Each row was made from one small tree. The marks that hang from a mark follow it in brackets, in alphabetical order. Every link used is in the known rows. Write each row's tree.
Known rows
mumo(vezuvi): [2.431,-0.970,-2.670,2.402,-1.622,-0.684,-3.483,-1.480,-0.185,3.880,1.096,-0.031,1.569,-1.297,1.925,-2.071,-2.847,3.341,-0.231,-0.505,0.234,-2.629,2.745]
komum(viti): [3.060,-2.849,-1.423,0.455,-3.784,-0.903,-3.671,-2.182,-1.535,3.564,0.698,3.491,2.156,-0.763,3.457,-1.986,-1.977,3.427,-0.957,1.245,2.653,-0.209,2.759]
zive(bufetof(turaz) kidop): [3.724,-3.196,-1.289,0.273,-0.819,-1.244,-3.671,0.320,0.624,1.530,0.116,3.222,1.115,0.811,1.911,-2.346,-2.994,4.386,-1.370,1.107,0.165,-3.576,1.544]
bufetof(turaz(komum(viti(vezuvi))) zive(kidop)): [2.115,-2.015,1.031,5.029,-2.357,-0.843,-2.641,-1.435,-0.873,-0.153,1.692,1.762,2.809,-0.663,1.531,-2.804,-1.291,3.377,0.166,0.584,1.532,-0.359,1.338]
bufetof(turaz(komum) zive): [3.179,-1.643,0.119,5.399,-3.096,-0.870,-2.183,-2.943,-1.166,0.060,2.180,1.541,2.834,-0.911,1.861,-1.902,-1.138,2.699,1.152,-0.033,1.962,0.764,-1.578]
mumo(vezuvi(viti(komum))): [2.108,-1.495,-1.982,2.779,-1.569,-0.555,-3.414,-2.487,0.125,5.209,1.608,0.398,1.998,-0.921,2.088,-2.434,-0.518,1.853,-0.972,0.382,0.071,-3.069,3.401]
vezuvi(keka mumo viti): [2.228,-1.550,-0.624,0.290,-4.749,-1.535,-2.510,-2.265,0.717,4.499,1.141,0.937,1.383,0.773,2.786,-0.608,5.243,2.951,-1.280,0.759,-0.561,-0.802,4.403]
vezuvi(keka mumo): [2.560,-1.343,-1.265,-0.399,-3.623,-1.497,-3.108,-1.359,-0.522,3.599,0.876,0.878,0.841,-0.730,2.295,-0.408,3.917,4.348,-0.589,0.888,-0.278,-0.139,4.029]
keka(vezuvi(mumo viti(komum))): [4.071,-2.005,-2.645,0.916,-2.443,0.301,-2.584,-3.212,-0.702,4.283,2.277,2.081,1.238,-1.791,1.457,-1.083,1.858,2.656,-1.034,1.212,-0.401,-3.038,2.707]
viti(komum vezuvi(mumo)): [1.825,-1.999,-2.680,1.392,-0.767,-0.607,-3.333,-2.321,-1.289,4.158,1.283,0.646,1.067,-3.544,1.371,-2.075,4.082,2.299,-0.415,3.950,0.201,0.097,3.475]
komum(keka): [3.399,-2.644,-1.668,0.210,-5.021,-1.705,-2.703,-0.202,-0.114,1.142,0.458,2.880,1.602,-1.039,3.206,-1.280,-0.899,2.375,0.172,1.826,2.397,-0.019,-0.042]
viti(komum(keka) vezuvi(mumo)): [1.632,-2.562,-2.363,0.707,-2.119,-1.112,-3.130,-1.293,-0.655,3.591,0.987,1.470,1.041,-3.849,1.795,-1.931,3.953,1.871,-0.423,4.814,0.847,0.062,2.888]
komum(keka viti(vezuvi)): [1.765,-3.275,-1.222,0.134,-4.828,-1.744,-3.023,-0.387,-0.303,2.839,0.062,3.518,2.005,-2.388,3.665,-2.186,-1.899,2.708,-0.555,3.384,3.075,0.160,2.645]
vezuvi(keka mumo viti(komum)): [2.136,-2.087,-0.263,0.305,-3.474,-1.276,-2.978,-2.776,-0.138,5.511,1.617,1.535,1.445,-0.095,2.536,-0.928,7.219,2.209,-1.646,2.122,-0.523,-0.887,5.026]
vezuvi(mumo viti(komum)): [3.103,-2.504,-2.105,0.999,-3.965,-0.534,-3.094,-3.641,-0.101,4.666,1.714,1.992,1.392,0.062,2.489,-1.382,5.015,1.562,-1.872,1.975,0.369,-1.635,2.877]
turaz(bufetof): [4.793,-1.689,-1.308,1.768,-3.539,-2.132,-3.361,-0.803,0.243,2.723,0.356,2.972,1.316,-2.161,2.909,-1.518,-2.302,1.469,0.989,0.474,2.384,1.778,0.884]
viti(komum): [3.450,-2.624,-1.619,1.080,-1.435,-0.564,-3.638,-2.444,-2.158,3.470,1.537,2.467,1.779,-1.881,2.188,-1.916,2.138,1.878,-0.291,2.629,1.560,0.145,1.637]
komum(keka viti): [2.762,-3.627,-0.979,-0.437,-5.670,-1.668,-3.367,-0.737,-0.698,2.702,0.286,4.746,2.093,-1.198,4.090,-1.805,-2.124,2.776,-0.985,2.451,3.588,-0.365,1.824]
turaz(bufetof komum): [4.780,-0.917,0.644,1.007,-3.766,-2.074,-3.496,-1.178,0.712,3.372,0.656,3.283,1.728,-2.210,2.512,-1.362,-1.675,-0.036,2.020,1.564,2.242,2.329,-0.289]
zive(bufetof(turaz(komum)) kidop): [3.777,-2.791,-0.355,-0.051,-0.934,-1.231,-3.710,0.216,0.779,1.922,0.217,3.340,1.301,0.691,1.695,-2.284,-2.694,3.682,-0.870,1.628,0.073,-3.335,1.068]
turaz(bufetof(zive(kidop)) komum(keka)): [4.366,-1.284,1.993,2.215,-5.379,-2.933,-3.213,0.375,1.380,0.874,0.638,3.397,2.114,-2.670,2.550,-1.793,-1.781,-0.538,1.532,2.045,2.437,2.057,0.237]
komum(viti(vezuvi(keka mumo))): [1.434,-2.182,-1.302,0.319,-3.201,-1.299,-3.354,-1.642,-0.918,4.450,0.491,1.927,1.676,-2.018,2.939,-1.887,0.451,4.051,-0.919,2.291,1.296,0.197,5.169]
komum(keka(vezuvi(mumo)) viti): [3.207,-3.412,-1.863,-0.914,-5.257,-0.905,-3.113,-1.096,-0.709,3.431,0.876,4.758,1.479,-2.326,3.201,-1.253,-1.953,3.563,-1.326,2.249,2.401,-2.262,2.570]
turaz(komum): [3.723,-1.007,-0.147,0.437,-3.394,-0.897,-3.103,-1.983,-0.585,2.715,1.128,1.917,2.055,-0.711,2.161,-1.324,0.037,1.449,1.200,1.718,1.307,0.706,-0.146]
bufetof(turaz zive(kidop)): [2.933,-2.265,-0.542,5.601,-2.371,-0.851,-2.431,-1.187,-1.088,-1.457,1.696,1.251,2.337,0.091,1.576,-2.444,-1.200,4.277,-0.196,-0.879,1.309,-0.824,0.806]
turaz(bufetof(zive(kidop))): [4.549,-1.545,-0.314,3.591,-3.843,-2.438,-3.345,-0.300,0.381,0.792,0.688,2.249,1.758,-2.229,2.496,-2.106,-2.316,1.429,0.479,0.147,1.974,1.706,1.892]

Which tree is each row?
[2.905,-2.134,0.457,5.055,-3.403,-0.875,-2.486,-3.175,-1.397,0.813,2.111,2.409,3.072,-1.009,2.270,-2.147,-1.901,2.924,0.582,0.267,2.551,0.561,-0.732] : bufetof(turaz(komum(viti)) zive)
[1.140,-1.681,-1.399,0.837,-0.480,-1.059,-3.269,-1.709,-1.246,4.782,1.226,0.264,1.121,-3.656,1.402,-1.746,5.620,2.721,-0.233,4.143,-0.426,0.740,5.042] : viti(komum vezuvi(keka mumo))
[3.650,-3.065,-0.161,-0.353,-1.553,-1.496,-3.619,0.707,1.082,1.563,0.113,3.811,1.296,0.519,1.898,-2.207,-2.767,3.470,-0.884,2.052,0.374,-3.335,0.667] : zive(bufetof(turaz(komum(keka))) kidop)
[1.416,-0.965,-1.875,0.906,-2.236,-1.472,-2.609,-0.998,-0.107,3.284,0.555,-0.638,0.996,-2.447,1.775,-1.330,2.715,3.851,0.243,2.182,-0.479,0.805,4.328] : viti(vezuvi(keka mumo))
[3.868,-1.942,2.404,1.712,-5.817,-2.891,-3.685,0.049,0.999,1.962,0.536,4.697,2.446,-2.798,3.171,-2.135,-2.665,-0.255,0.707,2.502,3.271,1.802,1.497] : turaz(bufetof(zive(kidop)) komum(keka viti))
[4.665,-0.631,1.195,3.028,-4.480,-2.468,-3.213,-1.741,0.560,2.207,1.134,2.628,2.326,-3.008,2.463,-1.613,-1.971,-0.415,1.928,1.242,2.320,3.053,-0.241] : turaz(bufetof(zive) komum)
[2.939,-2.906,-1.926,0.538,-4.848,-0.946,-2.969,-2.939,0.319,4.283,1.499,2.664,1.377,-0.174,2.805,-1.287,4.978,1.262,-1.897,2.504,0.822,-1.645,2.259] : vezuvi(mumo viti(komum(keka)))
[4.093,-1.423,2.137,2.382,-4.460,-2.396,-3.902,-0.951,0.370,2.571,0.847,3.851,2.493,-2.501,2.717,-2.302,-2.547,0.236,0.717,1.617,2.621,1.970,2.192] : turaz(bufetof(zive(kidop)) komum(viti))
[3.304,-3.391,-1.380,-0.515,-4.785,-0.998,-3.006,-0.800,-0.927,2.990,0.821,4.898,1.929,-2.331,3.377,-1.554,-3.071,3.238,-0.822,2.199,2.805,-1.679,2.153] : komum(keka(vezuvi) viti)
[3.862,-1.415,-0.062,-0.318,-4.099,-0.954,-2.644,-1.037,-0.107,2.327,1.210,2.852,1.883,-1.866,2.071,-1.022,-0.773,1.329,1.314,2.365,1.364,-0.424,-0.633] : turaz(komum(keka(vezuvi)))
[3.095,-2.284,0.640,-0.716,-5.124,-1.421,-3.332,-1.291,-0.356,3.211,0.704,4.118,2.339,-1.164,3.238,-1.549,-1.052,1.276,0.387,2.944,2.746,0.356,0.447] : turaz(komum(keka viti))
[2.957,-1.706,0.847,5.137,-2.525,-0.832,-2.485,-1.439,-0.781,-0.932,1.889,1.471,2.612,0.030,1.296,-2.350,-0.679,3.179,0.540,-0.148,1.233,-0.470,-0.021] : bufetof(turaz(komum) zive(kidop))
[4.281,-1.359,1.626,2.594,-4.889,-2.420,-3.713,-2.041,0.172,3.272,1.035,3.927,2.650,-3.170,3.098,-1.987,-2.888,-0.103,1.138,1.666,3.157,2.820,1.073] : turaz(bufetof(zive) komum(viti))
[1.946,-2.441,-2.186,0.672,-3.335,-0.938,-3.432,-2.084,-0.917,4.024,0.527,2.173,1.636,-1.932,2.902,-2.123,-0.643,3.705,-1.034,2.202,1.717,-0.155,4.049] : komum(viti(vezuvi(mumo)))
[2.360,-2.664,-0.215,2.021,-2.967,-0.768,-2.548,-1.505,-0.619,2.193,1.094,3.418,2.157,-0.703,2.449,-1.867,-1.420,3.094,0.876,1.647,2.573,-0.386,-0.811] : bufetof(turaz(komum(keka viti(vezuvi))))
[3.895,-2.922,-0.410,-0.425,-1.137,-1.167,-3.473,0.599,0.954,1.783,0.347,3.881,1.221,-0.004,1.583,-2.092,-3.186,3.692,-0.796,1.936,-0.033,-4.124,0.848] : zive(bufetof(turaz(komum(keka(vezuvi)))) kidop)
[4.133,-1.609,-2.885,0.917,-3.288,0.132,-2.254,-2.832,-0.100,3.570,1.944,1.629,1.189,-1.182,1.627,-0.867,0.562,3.196,-0.789,0.266,-0.463,-3.046,2.370] : keka(vezuvi(mumo viti))
[3.533,-2.963,-1.885,0.172,-2.416,-0.547,-3.252,-1.689,-1.585,3.378,1.657,3.327,1.304,-2.997,1.998,-1.397,2.258,1.998,-0.552,3.324,1.355,-1.370,1.521] : viti(komum(keka(vezuvi(mumo))))
[1.595,-0.795,-0.908,2.283,-2.088,-1.212,-3.002,-1.575,0.668,5.062,1.233,-0.390,1.964,-0.394,2.310,-1.897,-0.412,2.844,-0.583,-0.450,-0.565,-2.514,4.553] : mumo(vezuvi(keka viti))
[2.994,-2.414,0.475,4.609,-3.902,-0.914,-2.178,-2.527,-1.107,0.594,2.178,3.118,2.963,-1.809,2.243,-1.937,-2.390,2.839,0.643,0.692,2.628,-0.204,-1.041] : bufetof(turaz(komum(keka(vezuvi) viti)) zive)
[3.384,-3.384,0.048,-0.606,-1.741,-1.521,-3.843,0.502,0.872,2.163,0.021,4.426,1.467,0.503,2.238,-2.388,-3.218,3.558,-1.277,2.291,0.779,-3.587,1.358] : zive(bufetof(turaz(komum(keka viti))) kidop)
[4.074,-2.646,-1.259,0.329,-1.755,-1.290,-3.287,-2.032,0.292,3.252,0.651,3.491,1.668,-0.672,2.498,-1.647,-3.475,3.002,0.001,1.768,1.114,-1.553,-1.219] : zive(bufetof(turaz(komum)))
[3.348,-1.865,0.877,0.069,-5.249,-2.622,-3.540,-0.440,1.309,4.250,0.109,4.510,1.661,-3.450,3.213,-1.638,-1.771,0.044,1.157,3.512,3.037,1.883,1.329] : turaz(bufetof komum(keka viti(vezuvi(mumo))))
[1.656,-3.249,-1.755,-0.250,-5.253,-1.698,-3.124,-0.650,-0.078,3.170,0.120,3.470,1.595,-2.368,3.516,-1.900,-0.834,3.090,-1.064,3.446,2.630,-0.336,3.189] : komum(keka viti(vezuvi(mumo)))
[2.863,-2.845,-0.025,1.740,-3.413,-0.713,-2.681,-1.666,-0.787,2.124,1.149,3.980,2.196,-0.096,2.661,-1.668,-1.427,3.135,0.689,1.240,2.831,-0.664,-1.212] : bufetof(turaz(komum(keka viti)))
[2.985,-2.438,-0.239,2.207,-2.502,-0.362,-2.839,-2.387,-1.218,2.509,1.388,3.404,2.225,0.136,2.357,-1.730,-1.359,3.425,0.743,0.652,2.397,-0.523,-0.732] : bufetof(turaz(komum(viti)))
[2.311,-2.117,0.761,1.003,-2.588,-1.403,-2.800,-2.257,-0.556,4.741,1.524,1.812,2.344,-0.176,2.846,-1.510,4.882,1.492,-0.643,2.076,0.332,0.383,3.993] : vezuvi(keka viti(komum))
[3.054,-2.036,0.815,4.591,-3.009,-0.862,-2.152,-0.797,-0.467,-1.173,1.949,2.155,2.506,-0.745,1.244,-2.117,-1.268,3.115,0.630,0.333,1.289,-1.224,-0.301] : bufetof(turaz(komum(keka(vezuvi))) zive(kidop))
[4.505,-1.218,1.538,2.372,-5.791,-2.987,-3.050,-0.711,1.123,1.544,0.855,3.497,2.276,-3.366,2.926,-1.483,-2.077,-0.875,1.938,2.109,2.961,2.992,-0.870] : turaz(bufetof(zive) komum(keka))
[4.601,-1.425,0.923,0.382,-5.077,-2.629,-3.229,-0.119,1.287,2.782,0.351,4.141,1.676,-2.492,2.962,-1.200,-1.806,-0.553,2.004,2.362,2.859,2.089,-0.907] : turaz(bufetof komum(keka))
[2.290,-1.980,0.138,-0.587,-4.875,-1.407,-3.168,-1.266,0.087,3.547,0.608,3.226,2.008,-1.965,2.831,-1.640,-0.125,1.476,0.347,3.660,2.120,0.334,1.447] : turaz(komum(keka viti(vezuvi(mumo))))
[4.558,-0.703,1.673,2.838,-4.021,-2.415,-3.450,-0.596,0.753,1.467,0.925,2.501,2.131,-2.359,2.066,-1.932,-1.679,-0.117,1.533,1.211,1.833,2.185,0.902] : turaz(bufetof(zive(kidop)) komum)
